Every row comes from one small tree of marks. The marks that hang from a mark follow it in brackets, in alphabetical order. Every link used is in the known rows. Which tree was each row made from?
Known rows:
R{F P}: [ 3.24  0.10  0.08 -0.23 -2.52 -2.09  0.44 -0.32  1.22  0.18 -0.78 -0.50
  0.06  2.80  0.61  0.81  4.84 -0.41 -2.60  0.25 -1.79 -2.28 -1.34  0.37]
C{R{P} S{F V}}: [-1.08 -1.90  1.75  0.72 -3.77 -1.86 -2.15 -0.15  1.50  3.85 -1.32  1.64
 -1.25  3.14 -1.16  1.26  1.71  0.15 -1.47 -0.08 -3.11 -0.82  1.94 -0.01]
P{W}: [ 1.13  1.23 -1.76  2.43 -0.12  0.21 -1.55 -1.58  3.21  2.72  0.92  0.72
  0.70  0.64  0.59  1.03  2.00 -0.70  0.16 -0.03 -0.36 -2.42  1.67  0.61]
S{V}: [-1.68 -1.59 -0.33  0.88 -1.44  3.44 -0.48 -0.32  1.43  2.15 -1.15 -0.22
 -0.54  1.13  0.08 -0.13  2.61 -0.34  0.09  2.17 -1.04 -0.32  2.90  0.84]
Y{V{S{F}}}: [ 1.15 -0.01  1.52  2.82 -2.18  0.39 -1.13  0.97  0.42  5.44 -1.43  2.74
  0.70  1.68 -0.73  3.03 -1.05 -1.63  2.91  3.13  1.93  1.32  1.11 -0.62]
Y{V{S{C{R} F}}}: [ 0.31  2.22  2.04  1.04 -3.20 -0.49 -2.09  2.46 -0.06  7.04 -2.98  5.64
  2.39  1.91 -1.05  4.01 -1.88 -0.68  2.63  2.57  0.70  0.64  1.31 -2.52]
S{C{R} V{Y}}: [-1.24  1.18 -1.11  0.49 -3.85  2.60 -1.14 -0.10  0.88  4.09 -2.91  2.69
  2.33  1.36 -1.22  1.50  2.99 -1.08  1.49  2.35 -3.16 -0.95  1.62 -0.74]
F{S{C}}: [ 1.01  2.90  2.55  0.03 -0.95  0.57 -0.36  0.29 -1.92  1.89 -2.72  1.83
  0.74  2.40  0.47  1.40  1.83  0.28 -2.31  2.95 -0.98 -1.26  2.51 -0.62]
R{F{S} P{W}}: [ 4.51  1.33  0.31  1.15 -2.11 -2.99 -0.46 -1.81  2.58  0.09 -0.60 -0.47
  0.47  3.10 -0.71  1.45  6.26  1.16 -4.04  0.94 -2.19 -3.99 -0.53  1.22]
V{S{C F} Y}: [ 2.10  2.08  0.23  0.66 -2.84  1.06 -2.71  1.03  0.45  6.57 -4.00  5.65
  2.74  0.99  0.13  3.34 -1.27 -3.58  2.35  4.55  1.31  2.58 -0.14 -0.85]
Y{V{S{C}}}: [ 0.40  1.51  0.61  0.39 -2.51  1.93 -0.61 -0.10 -0.45  4.89 -1.38  2.54
  2.73  1.79 -1.38  2.54 -0.16 -2.69  2.57  4.80 -0.24 -0.02  1.11 -0.38]
C{R{F P} S{V}}: [-0.24 -1.86  1.50 -0.01 -4.79 -1.40 -0.15 -0.05  2.59  2.18 -0.04 -0.33
 -0.39  4.21 -1.53 -1.07  5.28  0.59 -2.13 -0.44 -5.39 -4.14  0.44  0.17]
R{P}: [ 1.77  0.12 -1.11  0.12 -1.58 -1.24  0.09 -1.10  0.10 -0.08 -0.11 -0.16
 -0.61  1.24  1.09  1.62  3.18 -1.27 -1.75  0.97 -1.25 -1.05 -0.07  1.17]
F{S{C V{Y}}}: [-0.24  1.47  0.75  0.72 -2.69  3.49 -0.95 -1.78 -1.01  2.72 -4.11  1.23
  1.94  2.18 -1.92  1.27  3.75 -0.86 -0.61  5.30 -2.78 -0.48  2.71  0.36]
F{S{C V}}: [-0.97  0.59  2.09 -0.70 -1.39  3.08 -0.66 -0.23 -1.21  2.27 -3.59  1.11
  0.59  2.59 -0.90  0.76  2.60  0.63 -2.16  4.93 -1.77 -0.66  3.89  0.17]
W{P}: [ 1.65  0.81 -0.85  3.79 -1.24 -0.27 -1.75  1.05  0.34  2.39  0.30  1.56
 -0.69  1.61  2.08  1.91  2.37 -0.51  2.17  0.26 -0.43 -0.77  2.23  0.02]
S{C F V{Y}}: [ 0.33  0.86  0.56  0.50 -3.37  2.71 -2.93 -1.14  0.14  5.35 -5.49  2.74
  2.17  1.83 -1.78  2.17  0.40 -1.85  0.81  3.99 -0.71  2.03  2.30 -0.68]
F{S}: [ 0.60  1.88  1.94  1.98 -0.32  0.11  0.37  0.45 -0.57  0.84 -0.88  0.55
 -0.79  1.80  1.32  1.06  3.04  0.61 -2.07  1.44 -0.72 -1.52  2.04  0.04]
V{S{C{R} F}}: [ 0.40  1.41  1.43  0.08 -2.19 -0.60 -2.18  4.09  0.84  6.44 -3.26  6.67
  1.56  1.28  1.66  2.83 -2.23 -0.63  1.43  1.83  1.14  0.87  0.69 -2.14]
S{C{R} F V}: [-1.08  0.11  1.82 -0.41 -2.55  1.09 -2.69  2.36  0.89  5.21 -4.43  4.03
  0.92  2.16 -0.58  1.79 -0.70  1.20  0.16  1.46 -0.86  0.69  3.25 -1.94]

Which tree is each row?
[-1.55 -1.23  2.31  1.50 -4.03  0.93 -0.44  1.42  3.21  4.13 -0.17  0.40
  0.06  4.09 -1.02 -1.86  4.08  0.93 -0.60 -0.63 -4.44 -3.97  1.97 -1.00] : C{R{F} S{V}}
[ 0.81 -0.41  0.41 -2.55 -4.51 -0.67 -0.44  0.85  1.49  1.90 -3.22  1.28
  1.56  3.19 -1.29  0.77  4.66  0.88 -2.38  1.59 -4.11 -2.68  0.27 -0.41] : S{C{R{F P}} V}
[-0.20  1.31  3.33  2.74 -2.31 -2.02 -2.09  1.95  0.89  5.31 -0.36  3.03
 -0.59  3.07  0.73  0.79 -0.72  0.41 -0.04 -2.54 -1.41 -1.30  2.02 -2.10] : C{R S{F}}
[ 0.57  0.47  1.41  2.97 -4.28  1.26  0.25  1.21  2.20  2.33 -2.97  0.77
  1.12  2.74 -1.15  0.40  7.01  1.53 -1.05  1.27 -3.64 -3.20  0.74 -0.91] : C{R{F{S{V{Y}}}}}
[ 1.03  1.64 -0.63 -0.70 -4.09 -1.71 -0.43 -0.10 -0.22  3.53 -0.59  3.34
  2.21  1.85 -1.11  4.25  1.42 -1.55  0.94  3.56 -2.12 -1.36 -0.62 -0.45] : Y{V{S{C{R{P}}}}}
[-0.08 -0.66 -0.20  2.60 -2.89  2.72 -2.13 -0.41  1.47  4.17 -3.69  1.78
  0.18  1.34 -1.00  1.94  1.67 -1.54  1.48  2.48 -0.22  1.91  1.87 -0.01] : S{F V{Y}}
[-0.54 -0.33  1.12  2.81 -5.65  1.14 -0.57 -0.10  2.94  4.69 -0.77  0.38
  1.02  3.80 -1.77 -1.39  5.14 -0.44  0.85 -0.17 -5.28 -4.01  0.60 -0.97] : C{R{F} S{V{Y}}}
[ 0.38  0.73 -2.23 -0.78 -4.72  0.40 -1.00 -1.70  0.62  2.52 -3.00  2.02
  1.92  1.61 -1.63  2.17  4.40 -1.37 -0.32  2.88 -4.36 -1.15  0.01  0.28] : S{C{R{P}} V{Y}}
[ 4.27  0.64 -1.71  0.76 -2.23 -2.55 -0.91 -2.24  3.78  1.06  0.15 -0.53
  0.82  2.42 -0.35  0.82  5.03 -0.33 -2.24 -0.16 -1.81 -3.62 -1.15  0.80] : R{F P{W}}
[ 1.23  1.63  2.14  0.97 -2.59  0.80 -2.25  0.55 -0.71  6.82 -3.27  4.22
  2.29  2.29 -1.68  3.50 -2.21 -2.10  2.28  4.78  1.45  1.97  1.46 -1.53] : Y{V{S{C F}}}
[-0.77 -0.43  1.58  3.23 -3.90  2.05 -2.62 -1.99  1.21  5.45 -2.28  1.15
 -0.06  2.97 -1.88  0.65  1.31 -2.00  1.18  1.87 -2.29  0.59  2.41  0.09] : C{S{F V{Y}}}
[ 2.05  2.42 -0.24  0.88 -4.57  0.02 -0.66  2.57  2.22  5.47 -2.60  4.67
  3.65  2.00  0.31  1.50  2.66 -2.23  1.63  2.14 -1.80 -1.97 -2.03 -1.80] : V{S{C{R{F}}} Y}
[ 3.89  0.92  2.00  0.38 -2.42 -2.40  1.05  0.03  0.13 -0.81 -1.65 -0.61
 -0.51  3.43  0.40  0.94  5.92  1.14 -4.40  1.08 -2.33 -2.77 -0.55  0.49] : R{F{S} P}
[ 1.14  2.07 -1.28  0.63 -2.76  2.21 -0.93 -0.34  0.48  4.86 -2.35  3.84
  3.01  0.77  0.37  2.18  0.65 -4.20  2.41  4.72 -0.50  0.54 -0.51 -0.18] : V{S{C} Y}
[ 2.73  0.81  0.11 -2.00 -3.93 -2.35 -0.25  2.34  1.78  2.80 -1.98  3.87
  2.13  2.56  0.89  1.64  2.81 -1.05 -1.01  2.19 -1.92 -2.23 -2.36 -0.91] : V{S{C{R{F P}}}}
[-2.45 -1.25  2.75  1.93 -2.71  0.46 -2.42  1.20  1.95  5.60 -1.32  2.42
 -0.87  2.97 -0.77  0.08  0.36  0.77  0.21 -0.29 -2.31 -0.99  3.32 -1.25] : C{R S{F V}}
[ 4.08  2.28  2.64 -1.80 -3.05 -2.11  0.18 -0.32 -1.08  0.11 -3.28  0.37
  1.26  4.07 -0.27  1.36  4.64  0.46 -5.02  2.99 -2.65 -2.66 -0.23 -0.27] : R{F{S{C}} P}
[ 1.26  1.44  1.01 -0.76 -2.97 -0.22 -0.28  4.03  2.11  4.92 -2.24  4.40
  2.58  2.45  1.24  0.78  1.48 -0.62  0.51  1.45 -0.94 -2.42 -0.64 -1.94] : V{S{C{R{F}}}}
[ 1.61 -1.51  1.79 -0.32 -2.88  0.04  0.83 -0.61  1.18 -0.80 -2.63 -1.49
 -0.63  3.43 -1.02  0.38  6.74  1.39 -4.41  3.26 -2.99 -2.08  0.84  1.50] : R{F{S{V}} P}
[-0.31  1.23  0.34  1.03 -3.85  1.54 -2.91  0.70  0.91  5.93 -4.93  4.21
  2.19  1.80 -1.28  2.57  0.86 -0.41  1.17  2.08 -1.74  0.77  2.14 -1.75] : S{C{R} F V{Y}}
[ 1.74  0.54 -0.30  3.01 -2.63  0.81 -1.70  0.99  1.55  5.34 -2.20  4.11
  0.79  0.56  0.95  3.10 -0.04 -3.32  2.82  2.95  1.86  2.17 -0.49 -0.14] : V{S{F} Y}
[ 2.87  1.54  1.87  0.67 -3.00 -3.76  1.19  1.83  0.64 -0.12 -1.20  0.67
 -0.47  3.05  1.03  1.27  6.23  2.28 -4.30 -0.79 -2.98 -4.21 -0.65 -0.88] : C{R{F{S} P}}
[ 0.97  1.03  1.55 -0.39 -1.58  0.88 -2.31  2.43  0.09  5.75 -3.47  5.37
  1.42  1.50  1.11  2.48 -2.57 -2.35  1.05  3.97  2.22  2.25  1.12 -1.23] : V{S{C F}}
[-0.06 -0.65  0.56 -1.89 -3.35 -1.04 -2.30  0.76  0.32  3.66 -4.12  3.42
  0.44  2.35 -0.78  2.87  0.98  0.77 -1.70  1.98 -1.47  0.47  1.57 -0.86] : S{C{R{P}} F V}
[-2.40  0.02 -0.09  3.07 -4.28  1.79 -1.28 -1.04  2.14  4.54 -0.08  0.94
  0.37  2.37 -1.33 -0.11  3.67 -1.25  1.69  0.34 -4.83 -2.51  1.87  0.04] : C{R S{V{Y}}}
[ 2.73  2.99  3.74 -0.01 -2.05  0.17 -0.10  1.19 -0.91  2.05 -3.46  1.24
  1.65  3.94  0.03  0.23  3.14  1.10 -3.15  2.38 -1.48 -2.62  1.35 -1.71] : R{F{S{C}}}
[ 2.63  0.92 -0.08  1.64 -3.59 -4.37 -1.45 -1.75  4.76  2.95  1.78  0.64
  0.58  3.78 -1.23  0.07  4.72  0.34 -1.98 -2.46 -4.92 -6.21 -1.10 -0.20] : C{R{F P{W}} S}
[ 1.51  2.94  1.51 -1.14 -2.35 -3.13 -0.17  0.25 -1.37  1.02 -2.29  2.49
  0.74  2.39  0.47  2.59  3.29  0.94 -3.57  1.38 -3.06 -2.38  0.73 -0.53] : F{S{C{R{P}}}}
[-0.69  0.34 -0.12  2.87 -2.43  3.24  0.02 -1.42  0.35  1.62 -2.54 -0.17
  0.17  1.34 -1.06  1.22  5.09 -0.30 -0.46  3.87 -2.28 -0.63  2.42  1.04] : F{S{V{Y}}}
[ 0.53  2.63 -1.56  1.11 -3.26  0.60 -0.99  1.44  1.04  5.28 -1.70  5.05
  2.94  0.66  0.59  2.47  1.19 -3.00  2.66  2.82 -1.29 -0.70 -0.65 -1.17] : V{S{C{R}} Y}
[ 0.61  0.49  3.31 -0.87 -2.52  2.45 -0.23  0.96 -0.08  2.32 -4.42  0.67
  1.50  4.15 -1.51 -0.35  4.15  1.27 -3.31  4.30 -2.33 -1.94  2.47 -0.42] : R{F{S{C V}}}
[ 0.14  3.63  2.47  0.36 -1.61 -0.92 -0.32  2.09 -1.06  2.39 -2.20  3.13
  0.90  2.22  0.97  1.74  1.95  1.52 -2.07  1.02 -1.98 -2.39  2.39 -1.90] : F{S{C{R}}}
[-0.37  0.44 -1.03  0.44 -3.24  4.04 -1.56 -1.86  0.47  3.89 -3.55  1.20
  2.24  1.42 -1.63  1.26  2.49 -2.13  1.11  4.10 -2.32 -0.03  1.87  0.31] : S{C V{Y}}
